Every row comes from one small tree of marks. Brackets hold a mark, then the marks that hang from it, in alphabetical order. Every link used is in the known rows. Which tree was each row made from?
Known rows
{rufu {ramuk {kebul volog} korut}}: 1.7; 33.1; -4.1; 14.7; -3.6; 23.2; -16.9; -13.2; -11.2; 3.6; -14.9; 13.3; 32.7; -15.6; -24.5; -3.0; 27.1; 6.4; 44.2; -8.8; -9.3
{ramuk {kebul volog} korut rufu}: -2.2; 28.2; 4.7; 26.8; 1.3; 17.0; -2.5; 10.8; -18.2; -4.5; -22.9; 12.0; 18.3; -6.0; -19.6; -7.7; 17.0; 20.7; 57.9; -12.0; -9.9
{gili {korut {ramuk rufu} volog}}: -13.0; 39.3; 7.1; 3.8; -0.2; 4.9; -8.2; 25.6; 3.2; -2.3; 16.4; -13.0; 28.5; 16.8; -9.3; 0.4; -0.7; 34.9; 5.2; -11.0; -26.1
{volog kebul}: 4.3; 0.7; -5.8; 33.0; 7.8; 2.6; -9.1; -10.0; -3.8; -1.5; 3.9; 7.2; 13.2; -4.0; -15.7; 23.6; 2.8; 6.2; 20.1; -4.8; -8.2
{ramuk kebul rufu}: -8.3; 3.6; -4.2; 22.0; 12.3; 14.5; 4.1; 4.0; -7.1; -6.2; -3.3; 12.8; 2.7; 5.3; -14.3; -5.0; 1.5; 23.1; 29.6; -14.3; -1.7
{ramuk kebul}: -2.6; 2.9; -3.7; 16.9; 6.1; 6.1; -0.3; -3.0; -3.2; -6.3; 6.8; 5.8; 12.9; -8.6; -16.0; 1.5; 4.9; 14.3; 24.7; -15.7; -1.7
{kebul ramuk}: 3.1; -2.7; -3.5; 27.3; 9.2; -1.4; 7.9; -12.8; 7.1; -29.0; 2.0; 4.9; 28.2; -2.0; -16.1; 0.5; 20.3; 2.4; -8.4; -14.5; -4.0
{ramuk {korut volog} rufu}: 12.7; 21.0; 9.9; 15.8; 3.2; 7.0; 4.7; 12.8; -12.9; -8.6; 0.6; 18.2; 25.0; 16.8; -12.2; 1.9; 12.8; 32.1; 29.3; -7.8; -14.6
{gili {korut zaso}}: 5.8; 6.8; 30.5; 4.8; -7.8; 3.5; 14.3; -8.0; 11.9; -2.4; 6.4; -26.9; 12.8; 8.1; -11.9; 7.0; 11.0; 17.9; 1.0; -12.6; -15.6
{korut gili {volog {kebul ramuk}}}: -7.4; 22.7; -17.6; 15.8; 18.5; -17.5; -6.4; 8.5; -7.7; -19.0; 35.7; -8.1; 32.6; -21.7; -17.9; 29.1; 29.3; 10.7; 6.5; -5.9; -22.6
{korut gili volog}: 2.9; 20.2; -2.9; -1.6; 11.6; -11.3; -5.5; 9.5; -0.4; -10.8; 39.2; -2.0; 32.7; -1.6; -10.9; 16.0; 19.6; 13.9; -8.4; -11.7; -21.2
{volog {kebul {ramuk {korut gili}}}}: 23.2; 13.4; -9.9; 25.5; 4.4; -3.6; -14.8; 3.2; -13.3; -19.2; 11.6; -4.1; 25.2; -14.8; -15.6; 19.6; 34.2; 7.1; 35.6; -4.5; -21.0
{gili korut}: 7.6; 10.2; 6.9; 19.8; -15.6; 4.7; -4.1; -11.2; 16.0; -1.2; -2.7; -15.6; 22.0; 10.0; -12.1; 1.6; 4.5; 8.0; 8.6; -13.3; -12.5
{korut {volog kebul} zaso}: -9.1; 12.3; 16.0; 8.2; 17.4; -8.7; 14.0; 2.9; -12.7; -1.0; 29.4; -7.6; 17.1; -12.0; -18.7; 33.1; 11.9; 26.4; 12.0; -3.1; -19.3
{korut volog zaso}: -3.4; 8.9; 25.7; -1.9; 16.1; -6.5; 23.3; 1.7; -3.5; -10.5; 30.1; -4.8; 23.5; -0.6; -14.8; 16.5; 15.9; 25.9; -9.1; -10.2; -17.0
{kebul ramuk volog}: -9.0; 15.3; -2.7; 32.3; 9.7; -2.5; 4.9; -11.4; 4.8; -27.4; -7.7; 1.9; 40.4; -14.6; -20.8; 1.0; 27.6; -8.5; -6.9; -14.7; -8.3
{gili {korut {ramuk kebul rufu} volog}}: -24.5; 44.3; 1.3; 0.6; -0.4; 7.1; -8.1; 34.2; -4.9; 1.0; 18.0; -18.1; 22.1; 1.3; -12.8; -5.6; -1.7; 44.6; 31.3; -13.8; -20.8
{rufu {ramuk kebul {korut gili}}}: 18.2; 21.7; -9.8; -1.3; -1.2; 18.5; -25.5; -5.7; -9.4; 0.6; 14.5; 6.7; 19.2; -6.3; -15.4; 2.7; 29.5; 15.5; 36.7; -9.6; -14.1
{kebul {ramuk rufu} volog}: -15.4; 15.7; -2.1; 38.2; 16.6; 6.7; 9.7; -4.5; 0.9; -27.1; -17.3; 10.3; 31.3; -1.2; -19.1; -5.1; 26.1; -1.0; -2.5; -14.2; -6.9

Which tree is each row?
11.0; 30.4; -4.7; 13.7; 8.8; -0.6; -14.1; 23.8; -22.0; -0.4; 20.2; 6.3; 19.1; 3.1; -13.1; 24.3; 19.9; 30.6; 44.7; -0.7; -27.7	{ramuk {korut gili {volog kebul}} rufu}
-18.3; 27.1; -12.3; 16.7; 7.5; 18.1; -13.6; -19.7; -1.2; 1.4; -5.9; 10.6; 29.2; -17.6; -24.3; 2.5; 20.3; -0.6; 17.0; -11.6; -4.3	{rufu {ramuk {kebul volog}}}
4.1; 15.1; 1.5; 4.0; 21.2; 8.4; -19.8; 23.9; -1.1; -14.8; 27.7; 3.6; 14.6; 14.6; -6.4; 3.6; 9.2; 21.9; -10.3; -13.3; -24.1	{korut gili {ramuk rufu}}
-7.9; 1.9; -11.6; 44.2; 17.8; 7.4; 1.9; -4.4; -7.0; -20.1; -9.6; 12.3; 11.6; -0.1; -17.7; 11.5; 14.2; 10.4; 18.9; -5.8; -5.9	{volog {kebul {ramuk rufu}}}
-2.3; 23.7; 8.0; 14.3; -3.3; 15.1; -12.3; 13.9; 8.3; -3.4; 0.6; -12.5; 15.8; 21.4; -8.6; -6.4; -3.1; 24.4; 5.5; -12.8; -18.1	{gili {korut {ramuk rufu}}}
2.6; 20.3; 29.2; 22.7; 12.6; 9.0; 23.0; 4.0; -12.8; -27.4; -16.1; 0.7; 26.2; -1.5; -19.9; -5.0; 39.4; 16.8; 17.4; -11.5; -16.6	{kebul {ramuk {korut zaso} rufu} volog}
4.7; 28.0; 3.9; 21.2; -3.9; 7.4; -6.7; 3.9; -14.5; -4.0; -10.5; 4.2; 28.8; -19.2; -21.7; -2.7; 19.1; 12.4; 53.2; -12.4; -9.8	{ramuk {kebul volog} korut}
-26.2; 46.4; 3.0; 15.5; -2.6; 15.2; -15.2; 24.1; -2.3; 1.5; -7.1; -19.4; 22.8; -6.6; -16.9; -8.7; 3.0; 23.1; 35.0; -15.1; -19.1	{gili {korut {ramuk {kebul volog} rufu}}}
-3.1; 26.8; 23.4; -25.8; 26.4; -10.9; -0.6; 29.0; -7.3; -14.3; 64.2; -19.2; 28.8; -5.0; -8.6; 20.4; 19.8; 33.2; -24.4; -10.9; -36.0	{korut gili ramuk volog zaso}
-4.4; 19.7; 13.1; -4.3; 22.6; -13.1; 3.7; 12.4; -12.0; -1.6; 48.9; -16.4; 16.6; -15.0; -14.5; 39.7; 22.4; 23.9; 6.9; -2.5; -29.6	{korut gili {volog kebul} zaso}
6.7; 21.1; 3.6; 22.1; 7.9; 1.9; 12.3; 11.4; -12.1; -25.7; -2.1; 14.3; 34.1; 7.7; -15.9; -3.6; 26.9; 29.1; 23.2; -10.3; -12.2	{kebul {ramuk {korut volog} rufu}}
-2.6; 19.8; -6.7; -7.0; 15.8; 2.3; -23.4; 24.7; -6.5; -11.3; 40.9; -8.9; 18.4; -14.0; -10.6; 5.5; 9.0; 21.1; 11.9; -15.8; -21.0	{korut gili {ramuk kebul}}
-14.6; 37.7; -6.5; -1.3; 16.7; 0.2; -25.9; 24.3; -9.5; -9.2; 31.3; -12.2; 31.1; -25.9; -16.1; 6.8; 17.0; 11.0; 11.7; -16.0; -25.1	{korut gili {ramuk {kebul volog}}}
14.5; 16.3; -0.6; 7.8; 5.6; 11.7; -10.4; 19.0; -15.2; -7.5; 6.5; 7.0; 6.5; 2.0; -12.0; -4.1; 19.0; 28.1; 50.8; -11.9; -16.4	{ramuk kebul {korut gili} rufu}
-1.6; 7.8; 28.4; 1.7; 25.5; 12.3; 9.3; 16.2; -6.1; -14.7; 19.0; 0.4; 6.7; 15.7; -9.6; 2.9; 4.2; 32.1; -11.6; -11.1; -18.4	{korut {ramuk rufu} zaso}
-13.4; 29.0; 2.4; 10.3; -3.1; 16.1; -13.0; 23.9; -0.1; -0.7; 2.6; -16.6; 9.1; 5.4; -10.9; -11.3; -4.9; 33.1; 31.8; -15.4; -15.0	{gili {korut {ramuk kebul rufu}}}
20.1; 2.6; 34.1; 11.5; 8.4; 15.9; 17.9; 4.7; -11.1; -11.0; -3.9; 7.6; 4.7; 19.2; -12.1; -0.3; 17.7; 31.4; 23.8; -9.3; -14.4	{ramuk {korut zaso} rufu}
-15.8; 30.3; -3.9; -2.6; 14.9; -4.6; -8.1; 26.0; -11.6; -7.3; 37.0; -1.2; 29.5; -15.8; -14.9; 4.8; 1.5; 34.0; 15.1; -13.9; -15.5	{korut {ramuk kebul} volog}
2.7; 24.7; 28.3; 6.7; 2.5; 6.2; 12.0; 5.5; -18.8; -5.5; -1.1; -8.4; 21.1; -21.5; -21.4; 1.8; 26.2; 21.5; 45.4; -12.1; -16.1	{ramuk {kebul volog} {korut zaso}}
-21.9; 22.5; -4.3; 26.8; 12.9; 13.3; 1.0; 4.1; -8.3; -4.0; -12.9; 11.5; 16.4; -6.7; -19.4; -3.1; 10.4; 12.2; 31.1; -14.4; -6.5	{ramuk {kebul volog} rufu}
6.8; 24.1; 0.0; 27.5; 5.3; 4.7; -3.7; 12.5; -21.4; 1.3; 0.6; 15.9; 20.2; 5.6; -16.5; 19.0; 9.4; 32.4; 50.1; -0.1; -16.3	{ramuk {korut {volog kebul}} rufu}
-5.6; 23.6; 28.9; -3.7; -3.3; -6.1; 18.8; 1.8; 7.0; -0.7; 21.5; -29.6; 24.9; 2.8; -14.1; 11.8; 14.3; 28.4; 1.0; -11.4; -22.2	{gili {korut volog zaso}}
-0.1; 17.0; 21.4; -15.2; 20.3; -12.6; 13.2; 11.1; -3.5; -11.3; 48.9; -14.4; 24.2; -3.8; -11.2; 22.0; 26.4; 23.9; -16.9; -11.8; -26.9	{korut gili volog zaso}
17.4; 29.0; 20.0; -21.7; 9.1; 6.9; -1.5; -1.0; -8.8; -3.4; 37.9; -3.1; 28.8; 0.7; -14.2; 16.8; 40.1; 27.5; 3.1; -5.0; -29.4	{rufu {ramuk {korut gili volog zaso}}}
21.4; 9.9; 15.2; 11.4; 11.5; -5.2; 2.3; 6.7; -15.8; -20.6; 21.0; -15.9; 15.5; -18.0; -15.5; 23.2; 40.6; 17.7; 27.9; -4.2; -25.3	{volog {kebul {ramuk {korut gili zaso}}}}
0.8; 28.0; 17.2; -13.2; 5.0; 12.8; 7.4; -2.3; -18.0; 3.0; 20.3; 2.5; 23.1; -11.0; -21.1; 5.9; 28.2; 37.5; 34.6; -7.5; -14.7	{rufu {ramuk kebul {korut volog zaso}}}
4.3; 22.8; 5.5; 36.9; 5.0; 10.6; 3.8; 0.7; -9.2; -26.2; -26.7; 12.2; 32.6; 0.1; -19.2; -7.7; 33.1; 7.0; 24.4; -11.9; -11.0	{kebul {ramuk korut rufu} volog}
17.3; 29.0; -3.9; 8.3; 2.9; -9.2; -18.6; 15.5; -17.6; -0.7; 30.0; -1.7; 29.7; -10.4; -14.3; 30.3; 22.5; 22.6; 40.0; -1.1; -28.6	{ramuk {korut gili {volog kebul}}}
-6.0; 38.4; 7.0; -1.4; -5.7; -3.7; -11.6; 18.7; 5.9; -2.5; 27.7; -23.0; 39.8; 2.7; -10.3; 4.7; 1.3; 27.9; -1.3; -11.8; -24.4	{gili {korut ramuk volog}}
-10.5; 27.1; -5.7; 11.9; 16.1; -4.6; -17.6; 19.6; -13.0; -1.0; 34.2; 1.3; 30.9; -11.3; -16.1; 27.0; -0.7; 26.2; 9.3; -3.2; -21.7	{korut ramuk {volog kebul}}
3.9; 32.5; -1.9; -1.2; 7.9; 2.9; -5.6; 29.4; -21.3; -6.1; 21.7; 4.9; 18.5; -1.5; -13.2; 1.3; 22.2; 38.3; 51.3; -11.0; -22.0	{ramuk kebul {korut gili volog} rufu}
1.9; 33.0; 0.8; 13.4; 6.3; 10.5; -13.0; 20.6; -18.0; -4.8; -2.4; 3.1; 19.2; -9.2; -16.6; -2.1; 27.5; 17.5; 53.0; -12.5; -19.9	{ramuk {kebul volog} {korut gili} rufu}
16.4; 25.8; -2.0; 3.3; 5.5; -12.3; -1.2; 13.2; -8.3; -28.4; 26.8; -3.8; 44.2; -9.0; -14.7; 5.7; 40.2; 18.8; 11.8; -11.4; -24.7	{kebul {ramuk {korut gili volog}}}
